Each row was made from one walk, in order. Every step used is in the known rows, and no mark comes twice. Write each row's walk.
Known rows:
gemo/poza/sadiv: [ 0.22  0.10 -0.11  2.06 -1.62  0.78  0.70 -0.74 -0.75 -0.95  0.02 -0.57
  0.61  0.23 -0.12  0.13 -0.55  0.61 -0.18 -1.63  0.96 -1.15  2.24  0.90
 -0.46 -0.28  0.92 -1.43  0.93]
sadiv/mesi: [ 1.21 -0.42 -0.22  2.03 -1.81  1.13 -1.39 -0.58  0.31 -0.52 -0.40 -0.73
  1.50  0.06 -0.46  1.31  1.51  0.22 -0.46  0.42  0.27 -1.99 -0.62  0.68
  0.49 -2.03 -0.43 -0.38 -0.74]
pegomod/pediga/sadiv: [ 1.53  0.36  0.82 -0.27  0.10  0.92 -1.73 -3.64  1.08  0.81  0.13 -0.22
  0.29 -0.60 -0.75  1.24  1.36  0.82  1.03  1.37  1.59 -0.20 -0.34  0.16
 -0.60 -0.88 -1.32 -0.59 -1.18]
pediga/sadiv/mesi: [ 0.68  0.46  0.40 -1.02 -0.73  0.49 -0.88 -1.24  0.78  0.55 -0.37 -0.95
  0.44 -0.20 -0.79  0.82  1.34 -0.01  0.47  2.31 -0.03 -1.37 -1.41  0.45
  0.63 -2.08 -0.43  0.76 -0.94]
tulit/gemo/pediga: [ 3.29 -1.79 -0.77  6.71 -0.44 -0.28  0.83 -0.99  0.63 -0.46 -0.33  1.35
  0.51 -0.49  0.09  0.91 -0.41  1.10 -1.38 -1.42 -0.51  0.16  0.56 -0.74
 -0.21 -1.25 -1.17 -0.55  0.08]
sadiv/gutib: [ 1.39 -0.52 -0.71 -0.01 -2.54  1.32 -1.80 -1.24  0.55 -1.05 -0.11 -0.16
  1.20 -0.04 -0.33  0.50  0.79  0.36 -0.52  1.46 -0.18 -1.47 -0.43  1.07
  0.34 -1.57 -0.44 -1.10 -1.01]
gutib/sadiv/mesi: [-0.19  0.20 -0.99 -2.36 -2.87  0.15 -1.98  0.12  1.08  0.15 -0.26 -0.72
  0.82  0.26 -0.71  1.08  1.09  0.36  0.97  1.19  0.62 -2.86 -0.75  0.58
  1.53 -2.01 -0.10  0.41 -0.19]
gemo/pediga/poza/sadiv/gutib: [ 1.35  0.37 -1.09 -1.42 -1.18 -2.18  0.01  1.39  0.75 -0.93 -0.15  0.19
  0.45 -0.13  0.54 -0.67 -0.47 -0.61  0.36  1.06 -0.44  0.43 -0.39 -0.34
 -0.07 -1.63 -0.86  0.19  0.73]
tulit/gemo/poza: [ 2.06 -1.92 -0.46  7.09 -1.11  1.32  0.73  0.35 -0.89 -0.76  0.17  0.64
  0.07 -0.57 -0.54  0.84 -0.82  1.03 -1.39 -2.91 -0.42 -0.89  1.23 -0.83
 -0.80 -0.49  0.04 -1.39 -0.38]
tulit/gemo/poza/pediga/vodasi: [ 0.73 -1.07 -1.22  1.15  1.88 -1.51  1.91  2.62 -1.54  0.62  0.62  1.27
 -0.14 -1.39  0.47 -0.01 -0.96  0.27  0.40 -2.04 -1.09  1.88  1.23 -2.31
 -0.99  0.66  1.37 -0.63  1.12]
tulit/gemo/pediga/vodasi/sadiv: [ 0.27 -0.49 -0.20  2.65  1.52 -1.62  1.61 -0.29  0.53  1.24 -0.41  0.75
 -0.61  0.28  1.06 -0.39 -0.22  0.13  1.25  0.60 -1.48  1.40 -0.80 -0.74
  0.11 -0.15 -0.22  0.95 -0.48]
tulit/gemo/poza/sadiv/pediga: [ 2.86 -0.38 -0.39  0.70 -1.17  1.69  1.48 -3.06 -1.71 -0.54  0.26  0.32
  0.09 -0.44 -0.02 -0.14 -0.97  0.64  0.88 -1.39  0.55 -1.13  0.78  0.14
 -0.49 -0.10  0.66 -0.19  2.11]
poza/pediga/sadiv: [ 0.35  0.64 -0.16 -2.32  0.07 -0.80  0.77 -0.11  0.47  0.63 -0.67 -0.27
  0.77 -1.16 -0.18  0.34  0.56  0.30  1.25  1.61  0.19  1.54  0.99  0.09
  0.15 -0.87  0.44 -0.46  0.15]
poza/gemo/pediga/vodasi/sadiv/gutib: [-2.14  0.61 -0.59 -3.10  1.60 -2.21  0.47 -0.49  0.47  0.86  0.77  1.02
 -0.64  0.35  1.21 -0.70 -0.62 -0.85  1.21  1.33 -1.13  1.24 -1.22 -0.13
  0.52  0.95  1.00  1.07 -0.23]
gemo/poza/pediga: [-0.10 -0.41 -0.85  2.90 -0.60  0.16  0.60  2.73 -0.79 -0.65 -0.18  0.19
  1.09 -1.18 -0.35  0.56 -0.51  0.31 -0.60 -1.99  0.35  0.97  2.27 -0.66
 -0.72  0.47  0.87 -1.35  0.99]
sadiv/gemo/pediga/poza: [ 1.79 -0.97  0.22  1.94  0.32 -1.28 -0.41  2.68  0.74 -0.51  0.17  0.41
 -0.49  0.16  0.06 -0.09 -0.10 -0.46 -2.24 -0.11 -0.69  1.00 -1.26 -1.33
 -0.15 -0.07 -2.09  0.73 -1.06]
sadiv/pediga/poza: [ 1.31 -0.10  0.13 -0.76 -2.16  0.51 -1.81  1.97 -0.05 -0.94 -0.03 -0.83
  0.72 -0.40 -0.43 -0.08  1.40 -0.38  0.92  0.86  0.40  0.50 -0.66 -0.14
 -0.16 -1.49 -0.90 -0.25 -0.97]
gutib/sadiv: [-0.53 -0.11 -0.69 -1.65 -3.21  0.02 -1.70 -0.11  1.17 -0.25 -0.34 -0.52
  0.59  0.43 -0.56  0.60  0.64  1.03  0.82  0.70  0.96 -1.61  0.90  1.06
  1.14 -1.33 -0.11 -1.04 -0.63]
vodasi/pediga/sadiv/mesi: [-1.59  1.38  0.48 -1.41  0.20  1.16 -0.63  0.34  0.61  0.78 -0.83 -1.34
  0.17 -0.41 -0.64  0.20  0.89 -0.98  1.95  2.93 -0.22 -0.75 -1.91  1.32
  1.00 -0.82 -0.11  1.80 -0.09]
vodasi/pediga/sadiv/gemo/poza: [-1.49  0.67  1.22 -1.19  1.50  1.91  0.34  0.74 -0.45  0.57  0.22 -0.60
 -1.73 -0.12 -0.84 -0.75 -1.10 -0.90 -0.15  1.33 -0.44 -0.02 -1.45  0.47
  0.22  2.57 -0.10  1.88  0.02]
poza/sadiv: [ 0.71  0.21 -0.08 -0.27 -1.94  0.51  0.25 -2.88 -0.04 -0.64 -0.84 -0.77
  1.29  0.51  0.45  0.31  0.70  0.84  0.49  0.08  1.05 -1.29  1.83  1.90
  0.30 -1.62  0.48 -1.92  0.21]
pegomod/pediga/vodasi/gemo/poza/sadiv/mesi: [-2.75  0.89  0.78 -0.23  3.40  0.49 -0.25 -1.25 -1.05  0.94  0.81  0.10
 -1.08  0.86  0.25  0.31 -0.50 -0.60  0.16 -2.64  1.08 -1.63 -0.46 -0.70
 -1.00  2.10  0.64  0.71  0.98]
tulit/gemo: [ 2.70 -1.81 -0.36  4.90 -1.50  1.13  0.29 -1.59 -0.08 -0.47 -0.53  0.38
  0.75 -0.33  0.02  1.06  0.39  1.25 -0.60 -1.01 -0.35 -0.93  0.81  0.11
 -0.09 -1.85 -0.36 -1.83 -1.09]
poza/gemo/pediga: [ 0.34 -0.90 -0.31  3.98  0.13 -1.04  0.48 -0.71  0.49 -0.68  0.45  1.35
  0.55 -0.19  0.24  0.90 -0.46  0.58 -1.63 -2.47  0.57  0.90  1.63 -0.08
 -0.03 -0.21  0.18 -1.11 -0.05]

Which walk is each row?
[ 0.70  1.29  0.07 -7.21 -0.27 -0.20 -0.44 -3.60 -0.58  0.32  0.43 -0.67
  0.55  0.54  0.73 -0.89  1.39 -0.02  2.53  2.18  0.96 -0.01 -0.16  1.24
  0.38 -0.54  0.86  0.10  1.22] -> poza/sadiv/pediga/vodasi
[-3.35  0.45  0.67  2.15  2.04  0.09  1.89  2.80 -0.59  0.46 -0.53  0.11
 -1.14 -0.54 -0.59 -0.22 -1.73 -0.27 -1.12 -2.17 -0.25  1.42  1.60 -0.72
 -0.56  2.36  1.15 -0.03  0.18] -> vodasi/gemo/poza/pediga/sadiv
[-2.63  0.34  1.04 -2.15  1.19  0.99 -1.03 -0.53 -0.39  0.19  0.18 -0.22
 -0.72  1.03  0.12 -0.68  0.67 -0.43 -0.15 -0.02  0.11 -0.03 -0.70  0.69
  0.23  1.46  0.39  0.22 -0.85] -> sadiv/pediga/vodasi/gemo
[-0.78 -0.96  0.05  2.27 -0.83 -1.07 -0.15  2.90 -0.34 -0.86  0.32  0.12
  0.34 -0.34  0.28  0.59  0.34 -0.04 -0.25 -2.18  0.14  0.94  1.37 -0.49
 -0.27 -1.11  0.47 -1.94 -1.94] -> pediga/poza/gemo
[-1.23  1.32  0.08 -3.56 -0.57  1.15 -0.96 -0.32  0.71  0.32 -0.54 -0.84
 -0.13 -0.51 -0.51 -0.56  0.18 -0.89  1.95  3.84 -0.67 -0.27 -1.79  1.66
  0.82 -0.36 -0.13  1.06 -0.31] -> vodasi/pediga/sadiv/gutib
[ 0.24 -0.32 -0.36  0.97  0.81 -2.06 -0.56  0.63  0.98  0.10  0.36  0.58
  0.30  0.21  0.32 -0.11  0.64  0.22 -0.49  0.38 -0.20  1.43  0.04 -0.55
 -0.08 -0.37 -0.56  0.10 -0.06] -> gemo/pediga/vodasi
[ 1.49 -0.06  1.33 -2.93  0.11  1.03 -0.33 -3.04  0.65  0.59 -0.04 -0.44
 -0.75  0.37 -0.43  0.05  0.64  0.35 -0.91  2.39 -0.16 -0.65 -1.34  0.64
  0.55  0.00 -0.80  0.43 -1.58] -> pediga/sadiv/gemo
[ 0.47  0.39  0.09 -4.34 -0.47  0.45 -1.73 -1.54 -0.11  0.11  0.84 -0.44
  0.51  0.17  0.01 -0.37  1.76 -0.03  1.35  2.03  0.42  0.32 -0.97  0.45
  0.18 -0.37  0.02  0.18 -0.21] -> sadiv/pediga/vodasi
[-3.93  0.94  0.44 -6.38  0.08 -0.04 -1.64  0.19  0.33  0.78  0.44 -0.20
 -1.40  1.30 -0.11 -1.05  0.16 -0.25  1.23  0.78  0.48 -0.82 -0.89  0.57
  1.17  1.66  0.57  1.04 -0.22] -> gutib/sadiv/pediga/vodasi/gemo
[-2.05  0.65  0.96  0.82 -0.14  2.34  0.83 -1.41 -1.29 -0.78 -0.20 -0.50
 -0.64  0.96 -0.17 -0.63 -1.27 -0.20 -0.79 -2.37  0.99 -1.38  1.24  1.17
 -0.25  2.09  1.01 -0.13  1.35] -> vodasi/gemo/poza/sadiv/pediga
[ 2.89 -0.88 -0.13  3.63  0.59 -0.98  1.48 -1.78  1.05  0.67 -0.17  1.07
 -0.51 -0.81 -0.21  0.37 -0.51  0.91 -0.49  0.20 -0.80  0.93 -0.27 -0.98
 -0.10 -1.27 -1.23  0.63 -0.11] -> tulit/gemo/pediga/sadiv
[-3.74  0.12  0.20 -0.70  2.46 -1.05  0.77  2.14 -0.45  0.53 -0.55  0.24
 -0.20  0.26  0.89 -0.33 -0.09 -0.34 -0.49 -1.27 -0.45  1.63  1.31 -0.14
 -0.07  1.49  1.23 -0.97 -0.36] -> poza/pediga/vodasi/gemo
[-1.59 -0.77  0.64  7.03  0.59  0.27  0.14  0.69  0.93 -0.65 -0.84  0.56
 -0.26  0.91 -0.08  0.38 -0.75  0.22 -3.05 -2.48 -0.05  0.00  0.97  0.38
 -0.01  0.91 -0.80 -0.51 -0.61] -> vodasi/gemo/pediga
[ 1.16  0.51 -0.64  0.78 -0.37 -2.30  0.41  2.25  0.45 -0.38 -0.57 -0.37
  0.69 -0.07  0.47  0.08  0.34 -0.75  0.46  0.12 -0.03 -0.04 -0.49 -0.72
  0.13 -2.15 -0.89  0.90  1.04] -> gemo/pediga/poza/sadiv/mesi
[ 0.88 -0.21  1.16 -0.92  0.59  1.16  0.18 -0.87 -0.14  0.32  0.79 -0.21
 -1.43  0.07 -0.97 -0.23 -0.58  0.15 -1.66  0.44 -0.30 -0.59 -0.97 -0.30
 -0.16  1.39 -0.39  0.86 -0.87] -> pediga/sadiv/gemo/poza
[-1.33  0.06 -0.89 -0.94  1.27 -1.46  0.49  3.61 -1.01  0.28  0.76  0.38
  0.37 -0.98  0.12 -0.23 -0.24 -0.12  0.31 -1.11 -0.24  2.04  1.46 -1.23
 -0.80  0.96  1.40 -0.60  0.96] -> gemo/poza/pediga/vodasi
[ 2.26 -1.01  0.21  1.84  0.23  0.39 -0.35 -1.54  0.93 -0.40  0.09  0.73
 -0.01  0.45 -0.07  0.39 -0.05  0.40 -2.74  0.14 -0.12 -0.14 -0.75 -0.11
  0.28  0.42 -1.56  0.42 -0.16] -> sadiv/gemo/pediga
[ 2.30 -0.10  0.17 -1.11  0.31 -0.33  1.07 -3.79  0.55 -0.26 -0.07  0.45
  0.01  0.80  0.70 -0.11 -0.48  0.33 -1.47  0.37  0.45 -0.55 -0.03  0.76
  0.45  0.35 -0.85  0.28  1.25] -> poza/sadiv/gemo/pediga
[ 2.28  0.10  0.75 -3.22  0.58  0.29 -0.80 -2.37 -0.12  0.12  0.26 -0.25
 -0.14  0.27  0.58  0.32  0.70 -0.01  0.55  0.16  1.27 -0.66 -0.76 -0.36
 -0.72 -0.10 -1.49 -0.58 -0.56] -> pegomod/pediga/poza/sadiv/gemo
[ 0.92 -0.72 -0.40  4.62 -0.95 -1.83 -0.71  4.13  1.04 -0.82 -0.42  0.15
  0.50 -0.30 -0.07  0.19  0.29 -0.13 -0.88 -0.65 -0.28  1.52  0.34 -1.04
 -0.41 -1.40 -1.57 -0.37 -0.87] -> gemo/pediga/poza
[-2.50  1.26 -0.64 -1.92  1.71 -1.06  0.89  3.62 -1.00  1.32 -0.23 -0.62
  0.18 -0.49  0.41 -0.21  0.04 -1.26  2.38  0.67 -0.84  0.99 -0.75 -1.05
 -0.01  0.93  1.66  1.56  0.94] -> gemo/poza/pediga/vodasi/sadiv/mesi
[-3.01  0.19  1.07 -0.06  1.49  1.26 -0.64  1.68 -1.11 -0.01  0.92  0.03
 -1.42  0.81 -0.42 -0.94 -0.53 -0.61 -0.89 -1.80 -0.04  0.06 -0.29 -0.36
 -0.50  2.77  0.74  0.67 -0.10] -> sadiv/pediga/vodasi/gemo/poza
[ 1.93 -1.48 -1.26  4.93  0.03  0.27  1.89  2.08 -1.42 -0.37 -0.16  1.10
  0.62 -1.65 -0.10  0.83 -1.31  0.82 -0.49 -2.92 -0.52  0.88  2.02 -1.57
 -0.93  0.11  0.78 -1.31  1.10] -> tulit/gemo/poza/pediga
[-2.55  1.25  1.07 -5.04  1.29  0.48  0.27 -2.71 -0.81  0.33 -0.12 -0.48
 -0.69  1.43  0.85 -1.26  0.32 -0.46  0.87  0.22  0.64 -0.38  0.06  1.41
  0.38  1.36  1.11  0.19  0.66] -> poza/sadiv/pediga/vodasi/gemo
[ 0.75  0.28 -0.79 -0.99 -2.03  0.90  0.01 -1.50 -0.66 -1.11  0.31 -0.22
  0.54  0.06 -0.15 -0.26 -0.87  0.13 -0.04 -0.03  0.23 -1.79  0.78  0.82
 -0.26 -0.37  0.79 -0.79  1.11] -> gemo/poza/sadiv/gutib
[-1.45  0.34  0.60  1.10  1.17 -0.16  0.08 -0.49  1.48  0.13 -0.36  0.69
 -1.30  0.46 -0.44 -0.51 -1.23 -0.46 -1.90  0.94 -0.97  0.04 -1.36  0.18
  0.35  0.88 -0.87  1.30 -0.63] -> vodasi/gemo/pediga/sadiv/gutib
[-0.12  1.18  0.02 -5.31  0.07  0.13  0.11 -1.44 -1.33  0.06  1.27 -0.37
 -0.17  0.20  0.17 -1.16  0.08 -0.23  1.80  0.30  0.91  0.08  0.28  0.22
 -0.38  0.81  1.26  0.51  1.92] -> gemo/poza/sadiv/pediga/vodasi
[-2.47  1.15 -1.07 -4.34  0.99 -0.97  0.51  2.94 -0.79  0.88  0.14 -0.13
 -0.11 -0.53  0.53 -1.01 -0.71 -1.13  2.34  1.58 -1.33  1.39 -0.66 -0.78
 -0.17  1.50  1.71  0.85  0.68] -> gemo/poza/pediga/vodasi/sadiv/gutib
[ 0.14 -0.11  0.71  1.41  0.36 -0.86  0.26  2.64  0.90  0.22 -0.81 -0.39
 -0.87  0.74  0.52 -0.59 -0.23 -0.93 -0.40  1.19 -1.06  1.00 -1.92 -0.65
  0.31  0.55 -1.70  1.54 -1.63] -> vodasi/sadiv/gemo/pediga/poza
